Known rows, with every way that one mark hangs from another
{Z464 {Z889 Z249}}: [ 20.7 -12.0  69.4 -11.5  12.6 -20.9  21.7  -5.7  11.3  -4.4  28.7 -12.0
 -46.9 -28.9 -20.3  20.5  17.2 -18.5]
{Z889 Z249 {Z464 Z34} Z502}: [ -2.4  11.9  60.3  -0.1  17.1 -20.3  15.1 -13.8  -2.5   8.1  23.1  -3.7
 -55.3 -26.1 -40.0  21.4  26.4 -40.1]
{Z753 Z107}: [ 17.9 -12.4  60.1 -23.0  37.3  -4.0  -0.7  -6.6  10.7  19.0  45.4  -7.9
 -26.9 -16.4 -15.8  -4.8   5.1  10.2]
{Z753 Z107 {Z138 {Z34 {Z464 Z889}}} Z249}: [ 40.4  52.6  65.3 -35.4   5.4 -14.8 -13.3 -20.0 -11.2  17.9  59.0 -47.8
 -45.4 -60.2 -19.9  35.9  51.4 -29.0]
{Z34 {Z138 Z753} {Z464 {Z889 Z249 Z502}}}: [ -7.3  27.4  64.9  -8.1 -19.1  -9.3  33.2 -18.0   6.0  -0.2   6.3 -18.2
 -42.1 -51.1 -41.3  26.9  53.0 -50.6]
{Z138 {Z34 Z464} Z753}: [  4.3  11.3  79.9 -28.1 -10.3  11.9  26.8 -16.8  -6.2  -0.7  35.2 -21.6
 -42.0 -34.4   2.6  -9.5  32.5   6.7]
{Z464 {Z34 {Z138 Z753}} {Z889 Z249 Z502}}: [ -3.8  34.8  69.8 -10.7 -12.6 -23.2  25.0  -4.3   7.4   4.0   8.9  -2.9
 -57.4 -43.3 -48.4  15.3  50.9 -56.6]
{Z753 Z107 Z138 Z249}: [ 23.6  22.0  51.3  -9.3  41.4 -28.3  -8.4  -3.4   3.4  25.8  66.4 -50.8
 -26.2 -25.2 -29.8   8.4  12.8  -4.7]
{Z464 Z34 {Z889 Z249 Z502}}: [ 10.6  15.8  70.2  -8.1   0.0 -23.0  15.5  -7.7   1.5  -0.3  15.1  10.3
 -59.6 -33.9 -35.2  29.1  33.1 -46.5]
{Z34 {Z138 Z753} Z464}: [ -2.8   9.3  73.1 -17.0  -3.6  -9.1  31.9 -18.4  20.4   6.5  20.0 -22.9
 -26.6 -23.7 -15.0 -10.7  23.6   9.2]
{Z249 {Z889 {Z464 {Z34 {Z138 Z753}}} Z502}}: [-17.0  25.3  72.3  -1.4   2.5  -7.8  29.9 -11.6 -16.9  13.0  14.8 -22.3
 -45.4 -39.7 -39.1 -11.8  58.2 -44.9]
{Z249 Z889}: [  6.2 -31.0  78.4  -4.5  18.3  -2.4  38.3  -1.7  -7.5   3.1  33.5 -23.6
 -24.2 -28.9  -4.8  -3.9  12.3   3.5]
{Z249 {Z889 Z464}}: [  7.8 -21.4  72.9  -2.6  26.3  -5.2  24.9 -13.3 -14.7   6.8  34.6 -33.0
 -34.8 -26.4 -10.6  -4.8  24.9  -6.9]
{Z34 {Z138 {Z753 Z249}} {Z464 {Z889 Z502}}}: [  0.4  51.0  69.5  -9.1 -18.1 -17.0  18.1 -15.5   6.6   8.9   9.1 -41.1
 -42.5 -34.4 -42.0  23.5  52.0 -42.1]
{Z249 {Z889 Z502}}: [-11.7 -19.5  72.4   3.1   9.5   7.9  42.1   2.8 -19.5   5.1  26.0 -22.3
 -23.8 -28.7 -24.0   4.7  14.9 -18.8]
{Z889 Z502}: [-10.3  -9.7  65.6  -3.8  12.1  -1.5  29.6   2.7   0.5   3.8  25.3 -15.0
 -29.9  -7.9 -32.2   3.2  -3.6  -4.3]
{Z889 Z249 {Z464 {Z34 {Z138 Z753}}} Z502}: [-17.3  32.0  61.1  -0.9   5.5 -21.1  24.6 -11.6   3.7  12.6  15.3 -15.0
 -52.3 -35.5 -51.6   6.0  44.8 -50.6]
{Z138 {Z34 Z464} {Z753 {Z249 {Z889 Z502}}}}: [-10.1  30.3  80.1  -6.8 -19.0  18.2  36.0 -10.7 -37.0   8.1  31.2 -49.9
 -36.4 -55.1 -16.6  18.4  58.5 -43.2]
{Z464 Z34 {Z889 Z502}}: [ 13.9  20.6  74.3 -15.6  -1.8 -16.3   8.8 -10.0   0.2   2.7  14.5   9.8
 -59.5 -17.6 -30.9   9.0  29.5 -24.9]

Rows
[-11.3  26.4  58.9  -4.4  17.6   2.4  17.6   3.7 -14.3  29.8  32.4 -49.1
 -19.4 -49.7 -45.2   7.5  51.1 -52.5]
{Z34 {Z138 {Z753 Z107 {Z249 {Z889 Z502}}}}}
[ -1.2  41.3  73.3 -16.5 -13.0 -16.5  17.1  -5.8   7.0   4.7   7.7  -2.4
 -56.7 -28.9 -42.4  -6.0  46.7 -36.5]
{Z464 {Z34 {Z138 Z753}} {Z889 Z502}}
[ 26.4  -2.4  72.3 -14.4   1.0 -17.5  18.5 -25.5  11.6  -5.1  21.4  -8.3
 -45.5 -39.7 -10.4  33.0  31.0 -15.5]
{Z34 {Z464 {Z889 Z249}}}
[  4.0  16.4  74.5 -22.1 -23.2   9.1  33.3 -12.4 -13.6  -5.1  17.3 -12.4
 -48.4 -56.3 -28.6  51.8  39.7 -48.9]
{Z138 {Z34 {Z464 {Z889 Z249 Z502}}}}
[ 14.5   2.1  66.9  -7.7  25.1 -31.2  11.8 -19.0  10.1   6.1  28.9  -3.5
 -54.6 -23.9 -20.8  11.3  25.0 -17.4]
{Z889 Z249 {Z464 Z34}}
[  6.9  22.8  74.0 -13.0   7.2 -19.6  28.6   7.7  -7.7   9.2  58.8 -64.1
 -32.3 -31.8 -26.1  15.4   5.6  -4.8]
{Z753 {Z138 Z34} Z249}
[ -8.7  32.5  67.3   2.1   6.3  -6.1  33.4   0.9 -48.0  13.2  52.1 -79.9
 -36.2 -54.5 -42.2  24.6  41.3 -52.9]
{Z753 {Z138 Z34} {Z249 {Z889 Z464 Z502}}}
[  4.3  31.0  66.9 -14.8 -19.7  -2.3  31.8 -11.9 -22.7  -4.0  37.0 -33.7
 -46.7 -65.1 -34.1  48.0  44.0 -49.3]
{Z753 {Z138 {Z34 {Z464 {Z889 Z249 Z502}}}}}
[ 18.8  31.0  60.3 -24.9  24.7 -12.7   2.3   4.4 -10.2  25.7  71.3 -57.0
 -29.9 -43.6 -28.4  15.4  19.3 -13.7]
{Z753 Z107 {Z138 Z34} Z249}
[  8.0  25.2  59.7 -18.4  26.7 -17.0   2.0  -1.3  18.4  28.9  41.1 -41.2
 -25.7 -30.2 -35.7  -5.6  27.1 -15.1]
{Z34 {Z138 {Z753 Z107 Z249}}}
[-14.9  20.4  78.6  -3.4  -7.0  15.3  38.2   9.6 -39.7   9.3  38.0 -54.5
 -37.7 -46.9 -27.0   7.3  45.0 -46.8]
{Z138 Z34 {Z753 {Z249 {Z889 Z502}}}}
[  8.5   7.6  65.7  -7.5  -5.4  -7.5  23.2 -18.9  -0.7  -4.6  12.8  -7.2
 -45.7 -40.1 -29.3  42.6  34.2 -38.8]
{Z34 {Z464 {Z889 Z249 Z502}}}
[  4.2  -2.4  64.1  -3.9   3.8 -10.1  25.9  -0.9  -1.6  -1.1  19.8 -11.3
 -46.1 -31.4 -39.8  30.9  20.1 -40.9]
{Z464 {Z889 Z249 Z502}}
[ -9.8 -12.0  65.5   5.2  19.1   3.0  29.3  -8.8 -26.7   6.7  26.1 -31.7
 -33.9 -27.8 -29.1   4.6  29.0 -30.2]
{Z249 {Z889 Z464 Z502}}
[  0.2  21.6  66.3  -9.7  12.4 -33.1  22.1 -15.7  17.5  10.2  23.7 -17.0
 -52.1 -33.3 -33.2  -3.4  41.9 -27.8]
{Z889 Z249 {Z464 {Z34 {Z138 Z753}}}}
[  4.2   7.2  58.3 -24.8  25.2  -4.6   7.7  -3.9  18.2  23.2  38.7 -18.8
 -25.9 -28.1 -29.1 -22.0  24.7  -2.2]
{Z34 {Z138 {Z753 Z107}}}
